Known rows, with every way that one mark hangs from another
q622[q757 q806[q97[q388] q698[q230 q447]]]: [ 4.090  1.141  0.218 -0.097 -1.506  0.958  1.220 -1.403 -1.464  1.430
 -1.494 -0.187  0.697 -1.577  1.228  3.156  2.707  5.002  0.871  2.849
  4.642  2.244  4.037 -2.868 -0.412]
q388[q97 q698[q806]]: [ 1.737  3.408  0.511 -0.679  1.244  0.133  0.187  1.851 -0.964 -3.207
 -4.333  2.858 -1.109  0.272 -3.502 -4.275  1.118  1.486  1.711  2.126
 -0.308  3.419 -1.313  0.104 -2.213]
q945[q698[q230 q447[q97[q388]] q806]]: [-0.799 -1.149  2.223  2.317  0.006 -4.824 -0.315  2.504 -1.774  0.189
 -6.672  2.280  0.613  2.703  1.928 -2.712 -1.652 -6.130  3.242  3.115
 -2.296  4.187 -4.193 -2.266  0.806]
q622[q757 q806[q97 q698[q230]]]: [ 3.152  1.858  1.587  0.099 -2.028  0.870  1.370 -1.460 -0.192  0.257
 -0.645  0.702  2.660 -0.391 -0.994  2.433  1.630  7.161  2.093  1.879
  5.426  2.123  5.485 -1.573  0.406]
q806[q97[q388[q698[q230 q447]]]]: [ 3.525  0.815 -1.000  0.716  0.943 -0.345  3.860 -0.159 -0.968 -0.306
 -1.537  0.387 -3.463 -2.162  1.631  0.192  0.349  1.054 -1.020  1.920
  1.362  1.095 -0.194  0.201 -1.695]
q230[q97]: [ 2.016  0.886  0.259  1.489  0.754 -0.777  0.919 -0.369 -0.525 -0.114
  1.668  1.167 -1.085 -1.099  1.637 -2.524 -0.746  0.319  1.547  1.932
  2.123  0.479  0.572  1.521 -3.219]
q698[q230[q97[q388]] q447 q806]: [ 0.551  1.481  1.192  4.729  1.031 -4.138 -0.888  4.729 -1.417  1.094
 -3.575  3.766 -2.503 -2.072  2.351 -6.485 -3.267 -5.364  1.904  5.309
 -0.601  2.139 -4.355 -1.375 -0.358]
q97[q388[q698[q447 q806]]]: [ 1.787  1.914 -2.650  0.451  2.597  0.226  0.606  2.154 -3.500  0.387
 -2.789  1.207 -2.440  1.204  1.550 -1.067 -0.312 -2.422 -2.101  1.508
 -1.915  1.395 -1.849  0.009  0.358]
q757[q622[q806]]: [ 0.698 -0.802 -2.347 -0.821 -2.744  1.515  1.085  2.318 -0.404 -0.378
 -0.490 -1.404  2.148  0.175  2.810  2.319  4.118  4.035 -0.928  0.457
 -0.304  0.865  6.425  1.944  2.785]
q698[q447[q97 q806]]: [ 1.126 -3.208 -3.925  0.595 -2.086 -0.576 -3.453  0.175  1.726  4.448
 -3.869 -3.692  1.366 -1.944  3.346  0.417 -0.590 -6.608  2.142  3.199
 -2.691  2.696  0.312  0.069 -0.440]
q757[q622[q806[q698[q447[q97[q388]]]]]]: [ 1.962 -2.529 -1.875  0.450 -2.200  1.468 -0.079  3.247 -3.238  0.235
 -1.531 -2.786  1.627  0.347  5.957  4.261  4.839  2.198 -0.899  2.579
 -1.349  2.244  5.429  1.365  1.247]
q230[q447[q806]]: [-0.743 -0.449 -3.645  1.247 -0.526  1.266 -0.647  1.370  0.123  1.159
 -0.845 -2.648  1.378 -3.369  1.746 -0.962 -0.625 -4.924 -0.049 -0.613
 -1.930  2.312  0.490 -0.055  0.381]
q945[q698]: [ 0.033 -0.711  2.207 -0.751  0.602 -0.931  2.653 -1.720 -1.963 -1.091
 -1.764  1.875  1.333  2.650 -0.038 -0.162  1.298 -1.325  0.887 -2.021
 -0.289  2.047  0.269 -0.354 -0.832]
q97[q388[q698[q230 q447 q806]]]: [ 0.254  2.536 -0.416  1.948  1.818 -0.782  0.587  2.811 -2.886 -0.827
 -3.545  2.248 -2.513  0.815  0.655 -2.360 -1.250 -3.360 -1.892  1.943
 -2.163  1.848 -2.976 -0.244  1.410]
q945[q698[q230[q97 q447] q806]]: [-1.129  1.541  4.025  3.651  1.186 -4.519  2.374  3.089 -2.249 -1.730
 -3.341  3.876  1.224  0.838  0.508 -6.120 -2.112 -4.529  3.474  1.062
  0.220  4.250 -2.225 -1.137 -0.568]
q388[q97]: [ 1.006  0.002  0.424 -1.172 -0.797  0.525 -0.700 -1.120  1.029 -2.956
 -1.773  0.534 -1.789 -2.492 -1.516 -1.334  2.630  1.965  1.724  1.771
  0.194  1.864 -2.161 -1.399 -3.427]
q388[q97 q698[q230 q447[q806]]]: [ 0.292  1.652  1.760  0.780 -1.039  0.294  0.287 -0.091  1.019 -1.699
 -5.681  1.005 -1.726 -4.328 -2.943 -3.323  2.568 -4.382  1.016  1.633
 -1.791  4.952 -0.583 -0.092 -2.183]
q230[q97[q388]]: [ 2.920  0.951 -2.167  1.267  1.471  0.364  0.864 -0.892 -2.219 -1.448
  1.859  1.496 -3.058 -0.389  3.146 -1.664 -1.020  0.749 -0.088  2.736
  1.244  0.159 -1.711  1.327 -3.393]
q945[q698[q230 q447 q806]]: [-1.392 -0.061  4.690  2.341  0.479 -4.441  1.343  2.616 -1.478  0.919
 -5.840  3.855  1.308  1.188 -0.299 -4.122 -0.811 -6.145  2.519  0.491
 -1.669  3.557 -2.094 -2.258  1.108]
q230[q97[q388[q698]] q447[q806]]: [ 2.451  1.970 -5.103  2.426  1.791  2.059  1.479  0.581 -3.113 -0.833
  0.454 -1.236 -1.626 -2.836  3.960 -2.780 -0.859 -4.226 -1.077  1.437
 -0.752  3.196 -0.031  2.393 -2.825]
q757[q622]: [-0.659 -1.138 -1.040  1.257 -2.212  0.355  1.274  2.405  0.411  0.398
  1.118 -1.170  1.073 -0.011  2.317  0.905  3.529  0.850 -1.905 -0.023
 -1.761 -0.189  4.093  1.950  1.210]
q97[q388]: [ 1.040  0.113 -2.939 -0.234  0.715  1.442  0.000 -0.707 -2.156 -1.579
  0.099  0.461 -2.478  0.912  2.052  1.297 -0.193  0.582 -2.110  1.004
 -1.174 -0.381 -2.673 -0.234 -0.049]
q757[q622[q806[q97[q388] q698[q230]]]]: [ 2.531 -1.029 -0.567  1.328 -2.170  1.853  3.048  2.925 -2.789 -2.228
 -0.577  0.503  0.788 -0.750  3.965  2.841  3.362  5.698 -1.411  1.705
  0.642  1.709  5.401  2.534  1.786]
q388[q97 q698[q447 q806]]: [ 2.030  2.294  0.937 -0.586  1.592 -1.016  0.041  2.422 -0.888 -0.313
 -5.412  1.625 -1.770 -2.029 -2.216 -4.154  2.560 -1.599  1.828  2.668
 -0.791  4.019 -1.055 -1.611 -3.016]
q622[q757 q806[q97 q698]]: [ 4.808  1.356 -0.404 -1.664 -1.394  2.339  1.420 -2.126 -0.764  1.455
  0.138 -0.339  2.865  0.126 -0.149  3.409  2.615  8.124  1.725  1.517
  5.735  1.546  6.578 -1.416 -0.743]

Rows
[-1.566  0.702  4.926  2.847  0.564 -3.445  3.527  0.382 -1.706 -2.162
 -1.546  1.805  0.816 -0.508  0.705 -3.201  0.375 -3.917  2.330 -0.426
  0.823  3.697 -0.951 -1.032 -1.990] -> q945[q698[q230[q97 q447]]]
[ 1.109  1.152 -0.420  1.183  1.349 -2.596 -0.905  3.677 -1.070  2.857
 -4.702 -0.893  0.643  1.504  0.498 -2.064 -0.911 -3.913  1.968  2.944
 -1.234  2.945  0.550  0.044  0.299] -> q388[q698[q447[q97] q806]]
[ 0.013  0.871  6.497  4.574  0.894 -0.886  1.160  1.748 -3.249 -2.521
  0.785  2.951 -0.082 -0.946  0.276 -2.023 -1.100 -1.133  0.691  1.339
  0.865  2.053 -0.175  1.324 -1.743] -> q806[q698[q230[q97]]]
[ 3.398 -1.518 -0.681  0.125 -2.046  2.014  2.964  2.690 -2.134 -0.404
  0.031 -0.609  1.973 -0.742  3.795  3.152  4.073  6.231 -0.752  0.915
  1.256  1.634  7.989  2.647  0.974] -> q757[q622[q806[q97 q698]]]
[-0.945 -0.443  1.573  2.001 -2.264  0.855  1.747  4.624 -2.556 -1.533
 -0.664 -1.470  2.728 -1.449  3.142  1.788  4.182  1.953 -1.041  0.193
 -0.606  2.601  5.891  1.051  2.706] -> q757[q622[q806[q698[q230[q447]]]]]
[-1.163  1.078  2.969  2.069 -0.137 -2.875  0.269  1.704  0.357  0.753
 -3.994 -1.718 -0.163 -0.530 -0.476 -0.659  0.379 -4.537  1.299  1.880
 -0.787  3.179  0.377 -0.165  0.054] -> q388[q698[q230 q447[q97]]]
[-0.812  4.797  2.659  4.348  2.042 -3.054  1.815  4.878 -1.787 -1.513
 -2.357  2.264 -0.219 -0.482 -1.030 -6.024 -2.529 -3.152  1.417  1.748
  0.500  3.385 -0.570  0.862  0.173] -> q388[q698[q230[q97 q447] q806]]
[ 0.539  1.010  5.016  4.413  1.276 -0.046  1.112  1.458 -4.424 -3.369
  0.776  3.247 -1.265 -0.350  1.093 -1.348 -1.237 -0.685 -0.274  1.753
  0.265  1.915 -1.609  1.243 -1.939] -> q806[q698[q230[q97[q388]]]]
[ 0.831 -1.440 -1.537  1.662 -0.087 -4.020 -3.734  4.491  0.412  4.498
 -4.948 -1.392  0.833  0.135  2.590 -2.496 -1.979 -4.749  3.900  5.112
 -1.562  2.259 -1.983 -2.106  0.413] -> q698[q447[q97] q806]
[-1.991  3.395  1.844  3.635  0.772 -3.289 -0.068  5.136 -0.819 -1.214
 -4.329  0.066  0.923  0.924 -1.239 -3.862 -2.759 -3.621  1.943  2.149
 -1.099  3.501 -1.378  0.222  1.978] -> q388[q698[q230[q447[q97]] q806]]
[ 3.207 -1.460  3.394  3.277  1.108 -0.709  2.998  1.580 -3.489 -0.145
 -1.262  1.433 -2.906 -3.566  2.971  0.942  0.472 -0.432 -0.801  2.538
  0.964  2.005 -1.133 -0.979 -2.533] -> q806[q97[q388] q698[q230 q447]]
[ 4.585 -0.189 -6.420 -0.244 -0.353  3.711  1.760 -1.904 -0.695 -0.068
 -1.713  0.803 -0.896 -0.747  1.681  0.097 -1.757 -0.059 -1.503  0.983
 -1.001  1.537  1.185  3.722 -0.308] -> q447[q806[q97[q388[q698]]]]
[ 3.180  0.433 -4.911  1.030 -0.891  2.633  1.742 -1.228 -0.039 -1.147
 -2.434  1.642 -1.263 -1.262  0.842 -0.819 -2.700 -0.859 -1.250  1.371
 -1.132  1.996  0.208  3.583  0.604] -> q447[q806[q97[q388[q698[q230]]]]]
[ 0.240 -0.947  2.932  2.365 -0.682 -2.263  2.045 -0.827 -0.946  0.861
 -3.809  2.677  0.953 -1.271  1.110 -3.430  0.033 -7.443  2.023  0.359
 -1.121  4.433  0.229  0.157 -1.629] -> q945[q698[q230[q97] q447[q806]]]
[ 2.131 -1.020  0.979  1.398 -2.557  1.005  3.197  3.293 -1.652 -1.501
 -0.740  0.219  1.794 -1.163  3.048  2.246  3.492  5.321 -0.411  1.219
  1.080  2.045  6.975  2.546  1.661] -> q757[q622[q806[q97 q698[q230]]]]
[ 4.180  1.570 -2.472 -1.568 -0.308  1.348  2.792 -0.157 -1.716 -2.685
 -2.882  0.820 -1.263 -0.348  0.968  1.713 -0.256  6.135  0.439  1.994
  2.881  1.969  2.404  1.154  1.153] -> q622[q806[q97[q388[q698[q230]]]]]
[ 3.285  2.327 -1.567  1.158  2.462  0.674  2.143 -0.853 -3.149 -1.921
  1.242  1.641 -3.076  0.634  2.185 -1.671 -0.372  0.762 -0.909  1.881
  1.317  0.928 -0.408  2.300 -3.433] -> q230[q97[q388[q698]]]
[ 1.265 -2.722 -2.529  0.295 -0.484 -1.768 -2.226  0.655 -0.201  2.925
 -2.542 -3.608 -1.409 -1.030  4.241  1.766  0.916 -3.768  1.124  3.801
 -1.249  1.330 -1.948 -2.024 -1.451] -> q698[q447[q97[q388]]]
[ 1.396  0.441 -3.387  2.736  0.058  0.519  0.152  1.042 -0.479  1.073
  0.909 -1.673  0.289 -4.427  3.371 -3.520 -1.259 -4.641  1.536  1.320
  0.284  2.856  0.767  1.368 -2.730] -> q230[q97 q447[q806]]
[ 1.351 -0.012  0.354  2.317 -1.715  1.698  1.882  3.063 -3.593 -2.828
  0.307  1.003  0.786 -0.067  4.222  1.284  3.050  3.724 -1.336  2.012
 -0.168  2.075  5.054  2.948  1.275] -> q757[q622[q806[q698[q230[q97[q388]]]]]]
[ 3.760  3.616 -3.119 -1.834 -1.813  1.442  2.053 -2.893  0.611 -0.176
 -1.100  0.134  0.363  0.602 -0.603  2.506  1.727  7.722  0.664  2.148
  5.075  1.275  4.221 -1.112  0.838] -> q622[q757 q806[q97[q388[q698[q230]]]]]
[ 1.875  1.926  0.400 -1.396 -1.382  2.330 -0.717 -1.988 -1.618  0.926
 -0.001 -0.389  3.676  1.521 -0.904  3.251  2.688  5.414  0.965  0.556
  3.582  1.567  5.631 -1.755  0.760] -> q622[q757 q806[q698]]
[ 1.083  0.584  1.928  1.755  0.548 -2.894  3.197  1.214 -2.004 -2.473
 -4.472  5.498 -0.298  2.675  0.203 -3.414 -2.680 -0.744  1.922  1.429
 -0.183  2.823 -3.086 -0.462  0.525] -> q945[q698[q230 q806[q97[q388]]]]
[ 3.874 -1.496 -2.255 -0.087 -1.610  2.722  3.018  2.225 -3.237 -1.235
  0.106 -0.483  0.812 -0.398  4.742  3.746  4.117  6.456 -1.804  1.371
  0.506  1.293  6.464  2.693  0.866] -> q757[q622[q806[q97[q388] q698]]]
[ 3.055  2.793 -0.758  0.516  2.099 -0.627  2.581  2.418 -1.275  0.052
 -2.570  2.361 -0.051  1.469 -1.310 -2.719 -1.800  1.696  0.546  1.170
  1.143  1.704  1.558  1.889  0.256] -> q388[q698[q806[q97]]]
[-2.319 -1.067  1.719  2.251 -1.525 -2.664  0.995  0.293 -0.379 -1.496
 -4.186 -0.162  2.482  0.739  0.906 -1.360 -0.759 -6.056  2.624 -0.107
 -2.019  4.632 -1.370 -0.670  0.499] -> q945[q698[q230[q447[q97 q806]]]]
[ 0.649  0.172  0.880  1.100 -0.630  0.553 -0.872  2.466 -4.151 -3.070
 -2.901 -1.365  1.128 -0.057  2.760  2.306 -0.297  1.679  1.452  2.516
  0.588  3.802  0.570 -0.514  1.508] -> q622[q806[q698[q230[q447[q97[q388]]]]]]
[ 4.655  0.632 -2.965 -0.710  1.290  1.162  3.792 -1.137 -1.571 -1.019
 -0.257  0.406 -3.070 -0.229  1.649  1.135  0.005  3.757 -1.377  1.227
  1.781  0.361  0.503  1.462 -2.111] -> q806[q97[q388[q698]]]
